Each row was made from one walk, in order. Every step used is in the known rows, and no mark comes twice. Write each row's walk.
Known rows
gepom-mukup: [ 0.773 -1.785  1.223 -1.921  3.083  0.122  0.372  3.176  0.794 -1.171
 -0.573 -3.052 -0.422 -0.973  1.926 -0.101 -0.414 -1.887 -0.094 -0.031
 -2.102  0.148]
mukup-gibak-zani-gepom: [-0.315 -3.947 -0.775  0.145 -3.953  0.011 -1.716 -1.201 -0.736 -0.276
 -1.729  0.736 -0.490 -2.873 -1.966  0.716 -1.327  3.589  0.305 -1.717
  0.142 -2.181]
mukup-gibak-zani-gupit: [ 0.860 -2.240  5.096  0.236 -2.168  2.131 -1.051 -1.519 -1.297 -0.965
 -5.392  4.352  0.055 -1.199 -1.701 -0.791  1.021  1.609  1.044 -1.537
 -0.480 -2.276]
vaneda-gupit: [ 0.329 -2.179 -0.261 -0.536  1.526  0.461 -0.264  3.333  0.371 -0.949
  2.077  2.074  2.416  2.358  0.788  1.356  0.045 -1.544 -0.152  0.267
 -0.701  1.458]
vaneda-gupit-mukup-gibak-zani-gepom: [-0.011 -4.229 -1.269  1.593 -3.846 -0.906 -2.002 -1.447 -0.781  0.388
  0.478  1.066  0.877 -3.665 -1.742  1.596 -0.954  3.248 -0.085  0.304
  0.842 -1.707]
zani-gibak-vaneda: [-0.339  3.935 -0.795 -1.433  0.537 -0.107  0.096 -0.770  1.475 -0.077
 -2.002 -2.356 -1.717  4.547  0.738 -2.166  0.672 -1.274 -0.512 -2.261
  0.954  0.573]
gupit-mukup-gibak-vaneda: [-0.658  3.677 -1.376  1.085 -1.897  0.374  0.585 -1.968  0.199  1.329
 -1.087 -0.497 -2.305  2.823  0.711 -1.828  0.487 -0.643 -1.625  0.522
  1.796  0.111]
vaneda-gupit-mukup: [ 1.173 -1.620 -1.135  2.640  0.437 -0.763  0.163  3.222  0.946  0.844
  1.534  0.751  1.735  0.395  1.035  0.246 -0.258 -1.677 -0.672  2.647
  0.242  0.675]
mukup-gibak-vaneda-gupit-menuz: [-0.987  1.767  0.434  0.046  2.130  1.836 -0.229  0.135 -0.088  0.383
  1.662  2.883  1.229  2.223 -0.249  2.110 -0.037 -0.843  2.608  0.031
  0.701  0.822]
gepom-mukup-gibak: [-0.685 -1.521  0.825 -1.210  1.269 -0.496  1.446 -2.274 -1.383  0.254
 -0.849 -2.208 -0.779 -1.533  0.511 -0.514  0.829 -1.128 -0.445 -0.216
 -1.295 -0.451]
vaneda-gupit-mukup-gibak: [-0.395 -1.526 -1.146  2.472 -0.720 -1.128  1.312 -2.228 -1.316  1.880
  0.959  0.893  0.878 -0.495 -0.145 -0.288  0.875 -0.935 -0.920  1.982
  0.564 -0.046]
mukup-gibak-vaneda: [-1.248  3.386 -0.870 -0.968 -1.391  1.122  0.444 -1.891 -0.019  0.265
 -1.370  0.105 -2.301  4.017  0.477 -1.394  0.624 -0.373 -1.207 -1.176
  1.142  0.366]
mukup-gibak-zani-gupit-vaneda: [ 0.570 -4.322  6.244 -1.071 -1.525  2.438 -0.899 -0.280 -0.928 -2.118
 -3.639  3.979 -0.854 -3.047 -1.048 -0.967 -0.340  0.536 -3.068 -0.986
  0.010 -1.536]
gupit-mukup: [ 1.373 -0.942 -0.929  2.936 -0.301 -0.321  0.826  3.403  1.342  1.180
 -1.717 -0.566 -0.394  0.118  0.907 -1.643 -0.994 -1.471 -0.388  1.833
  0.131 -0.393]
gepom-vaneda-gupit-zani-gibak-mukup: [ 0.576  1.919 -1.159  1.830  2.252 -0.155  3.490 -2.079 -0.123  0.236
  0.054 -1.899  0.472  1.811 -2.310 -2.166  0.865 -1.268  0.825  1.785
  0.550  1.402]
zani-gepom-mukup-gibak: [-1.013 -1.850  0.545 -1.212 -0.770 -1.461  0.790 -1.829 -1.217 -0.006
 -0.104 -2.119 -0.997 -3.272  0.088  0.008 -0.086  0.897 -0.649 -0.281
 -0.976 -0.630]
mukup-gibak-zani-gepom-vaneda-gupit: [-1.102 -2.557 -2.405  0.134 -0.997  0.423 -1.766 -0.215 -1.057  0.040
  2.716  1.959  1.858 -4.042 -0.997  3.169 -0.086  1.623 -3.236  0.390
 -0.261  0.406]
gepom-mukup-gibak-zani: [ 0.200 -4.195  0.398 -0.972  0.656  1.237 -0.921 -3.374 -1.583 -0.174
 -2.333 -1.440 -0.375 -2.512 -0.983  0.367  0.488  0.496  0.521 -1.091
 -0.883 -2.489]
vaneda-gupit-zani-gepom: [ 0.585  0.460 -1.006 -0.713 -0.604 -1.600 -0.606  2.532  0.857 -0.666
  1.855 -0.117  0.362  0.251  0.140  0.349 -1.433  1.748  1.900 -1.214
 -0.603  0.242]
zani-gibak-mukup: [ 0.686 -0.846  0.286  2.101  0.413  0.209  3.551 -0.808  0.339 -0.361
 -2.267 -1.235  0.017  3.060 -2.500 -2.925  0.094 -1.191  1.169  1.363
  0.974  0.749]
gibak-vaneda-gupit-zani-gepom-mukup: [ 0.439  2.105  0.084 -2.979  1.568 -1.625 -0.964  1.922  1.238 -1.423
  2.883 -3.726 -0.477 -0.873  1.998  0.643 -0.689  0.678  0.696 -0.459
 -0.956  0.708]

Which walk is each row?
[ 0.597  4.545 -1.087 -1.705  2.327  0.240 -0.069  0.854  0.993 -0.433
  1.645 -0.514 -0.243  5.145  1.396 -0.861  0.436 -1.319  1.992 -1.178
 -0.116  1.107] -> gibak-vaneda-gupit-zani
[-0.582  2.922 -1.408 -1.143 -1.822 -1.616 -0.489 -0.799  0.128 -0.189
  2.196 -0.272 -0.627  1.147 -0.022  0.057 -0.580  2.224  1.120 -1.440
  0.531  0.285] -> mukup-gibak-vaneda-gupit-zani-gepom
[ 0.096  2.837 -1.473 -1.286 -1.163 -1.241 -1.058  2.101  1.325 -0.825
  2.164 -0.454 -0.353  1.766  0.573  0.127 -1.290  1.898  1.346 -1.420
  0.280  0.627] -> gibak-vaneda-gupit-zani-gepom
[ 0.801  1.412 -1.471  1.939 -0.152 -0.222 -0.449  2.585  1.405  0.759
  2.049  0.396  0.795  2.204  1.544  0.116 -0.026 -1.577 -1.293  2.483
  1.258  1.248] -> gibak-vaneda-gupit-mukup
[ 0.680 -1.279  5.410  1.148  0.290  3.011 -0.832 -0.222 -0.850 -0.088
 -4.789  4.950  0.532 -1.986 -2.230  0.712 -0.146  1.232  4.557 -1.210
 -0.461 -2.352] -> mukup-gibak-zani-gupit-menuz
[-0.908  4.734 -0.498 -2.427 -0.583 -0.671  0.185 -2.657  0.082  0.000
  0.179 -3.244 -2.889  1.163  1.015 -1.149  0.208  0.806 -0.119 -1.211
  0.453  0.023] -> gupit-zani-gepom-mukup-gibak-vaneda
[ 0.383 -2.296  0.839 -1.870  0.421 -1.165 -0.518  3.730  1.009 -1.447
  0.426 -3.027 -0.444 -3.250  1.403  0.533 -1.564  0.680 -0.391 -0.174
 -1.672 -0.040] -> zani-gepom-mukup
[-1.302  1.076 -0.399 -2.044 -0.356 -0.674 -0.918 -0.892 -0.175 -0.852
  4.055  0.061  0.857  0.953  1.065  1.893  0.652  0.403 -1.582  0.402
  0.678  1.615] -> zani-gepom-mukup-gibak-vaneda-gupit
[-0.229 -0.893 -1.009  2.698 -1.405 -0.809  1.806 -2.052 -1.031  2.060
 -1.751 -0.209 -0.945 -0.582 -0.298 -1.730  0.381 -0.769 -0.679  1.362
  0.369 -0.918] -> gupit-mukup-gibak
[ 1.124  1.474  0.001  1.746  1.473 -0.288  3.932 -1.925  0.387 -0.034
 -2.314 -2.553 -0.634  3.734 -2.378 -3.910  0.249 -1.194  2.913  0.731
  0.713  0.379] -> gupit-zani-gibak-mukup
[-0.547 -0.475 -0.509  0.951  2.036  1.460 -0.877  3.967  0.557  0.253
  2.196  2.846  1.996 -3.143 -0.593  3.502 -1.534  0.342  1.000  0.724
 -0.663  0.949] -> zani-gepom-vaneda-gupit-menuz
[-0.692 -0.435  0.251 -1.666  0.607 -2.195  0.657 -2.840 -1.484  0.133
  2.064 -2.322 -0.093 -2.586  0.246  0.427  0.402  0.818  0.615 -0.244
 -1.033 -0.231] -> vaneda-gupit-zani-gepom-mukup-gibak
[-0.973  1.426 -0.163 -2.149  1.262  0.208 -0.374 -1.192 -0.500 -0.685
  3.450  0.104  0.903  2.414  1.372  1.425  1.433 -1.252 -1.432  0.450
  0.408  1.777] -> gepom-mukup-gibak-vaneda-gupit
[ 0.096 -3.908 -0.370  0.242 -1.050  1.731 -0.958 -3.197 -1.548  0.238
 -3.288  0.763 -0.367 -0.604 -1.815 -0.130  0.246  0.856  0.748 -1.639
 -0.196 -2.508] -> mukup-gibak-zani
[ 0.191 -0.159  2.519  2.741 -2.412 -0.515  1.510 -1.866 -1.067  1.480
 -3.243  2.224 -0.689 -1.391 -0.483 -2.004  1.032 -0.068 -0.448  1.261
  0.340 -1.162] -> zani-gupit-mukup-gibak
[-0.965 -0.943 -2.331  2.711 -2.161 -1.561  0.620 -1.812 -1.231  2.093
  1.814  0.701  0.521 -3.891 -0.529  0.720  0.219  0.649 -3.056  2.381
  0.593  0.175] -> zani-gepom-vaneda-gupit-mukup-gibak
[ 0.849 -3.954  0.777 -1.865  0.176 -0.278 -2.023  2.218  0.587 -1.586
 -0.369 -2.896 -0.211 -4.215  0.422  1.253 -1.527  1.629  0.250 -0.716
 -1.474 -1.422] -> gibak-zani-gepom-mukup
[-1.129  1.611 -0.854 -1.212  0.001  0.588 -0.261 -1.063 -0.322 -0.315
  2.686  1.785  0.925  3.943  0.696  1.017  1.153 -0.890 -1.289  0.008
  0.966  1.663] -> mukup-gibak-vaneda-gupit
[-0.455  2.023 -0.948 -1.601  1.442 -0.487 -0.676 -0.069  0.930 -0.571
  2.091 -0.229  1.358  4.353  0.892  0.521  1.244 -1.570 -0.688 -0.874
  0.915  1.814] -> zani-gibak-vaneda-gupit
[ 0.515  1.777 -1.483  1.762  0.450 -1.511 -0.189  0.483  1.337  1.146
  1.593 -1.145  0.912  2.007  1.083 -0.416  0.648 -1.675 -1.064  1.852
  1.505  1.019] -> zani-gibak-vaneda-gupit-mukup
[ 2.328 -1.799  3.372  3.063 -1.917  1.000 -1.051  2.228  0.778  0.194
 -4.346  2.522  0.154 -1.948 -0.399 -1.370 -0.105  0.424  0.525  1.208
  0.223 -1.983] -> gibak-zani-gupit-mukup
[ 1.030  0.361  5.494  0.967  1.318  2.536  0.031  3.988  0.788 -0.559
 -3.999  4.850  0.482 -0.365 -0.715  0.179 -0.847 -0.112  4.197 -0.642
 -0.925 -0.751] -> zani-gupit-menuz
[-1.296  2.829 -0.274 -2.045 -1.455 -0.220 -0.198 -1.763  0.006 -0.334
  0.281 -2.167 -2.331  0.646  0.942 -0.449  0.095  0.845 -1.652 -0.679
  0.673  0.309] -> zani-gepom-mukup-gibak-vaneda
[ 0.284 -1.246  1.022  0.628  3.369  1.730 -0.201  3.529  0.551 -0.095
  1.280  3.143  2.445  0.905 -0.169  2.441 -0.894 -1.372  3.633  0.186
 -0.678  0.596] -> vaneda-gupit-menuz
[-0.692 -1.202 -2.252 -0.076 -0.065  0.082 -1.176  3.773  0.429 -0.415
  3.314  1.661  1.820 -2.620  0.319  2.828 -0.686  0.495 -3.449  0.890
 -0.813  1.785] -> zani-gepom-vaneda-gupit
[-1.125  3.202  0.089 -2.069  0.194  0.590  0.398 -2.145 -0.202 -0.173
 -0.431 -2.099 -2.270  2.047  1.340 -0.970  0.833 -0.938 -1.500 -0.644
  0.401  0.428] -> gepom-mukup-gibak-vaneda
[ 0.278  2.649 -1.666 -0.905  3.860 -2.044  0.986 -2.056  0.217  0.995
  0.000 -3.487  0.299  0.588 -0.005 -1.354  1.435 -1.763  0.819 -1.797
 -1.046  0.405] -> gepom-vaneda-gupit-zani-gibak
[-0.491 -1.631 -3.097  2.270 -2.943  0.370 -1.344 -0.218 -0.485  1.407
 -1.147 -0.349 -1.088 -6.786 -1.390  1.017 -1.162  2.572 -3.888  0.786
 -0.087 -1.371] -> gupit-mukup-gibak-zani-gepom-vaneda
[ 0.991  1.603 -0.742 -0.923  3.029 -0.302  0.568  1.548  0.419 -0.313
  1.237 -0.362  0.700  3.377  0.889 -0.573  0.128 -1.544  2.700 -1.035
 -1.153  0.569] -> vaneda-gupit-zani
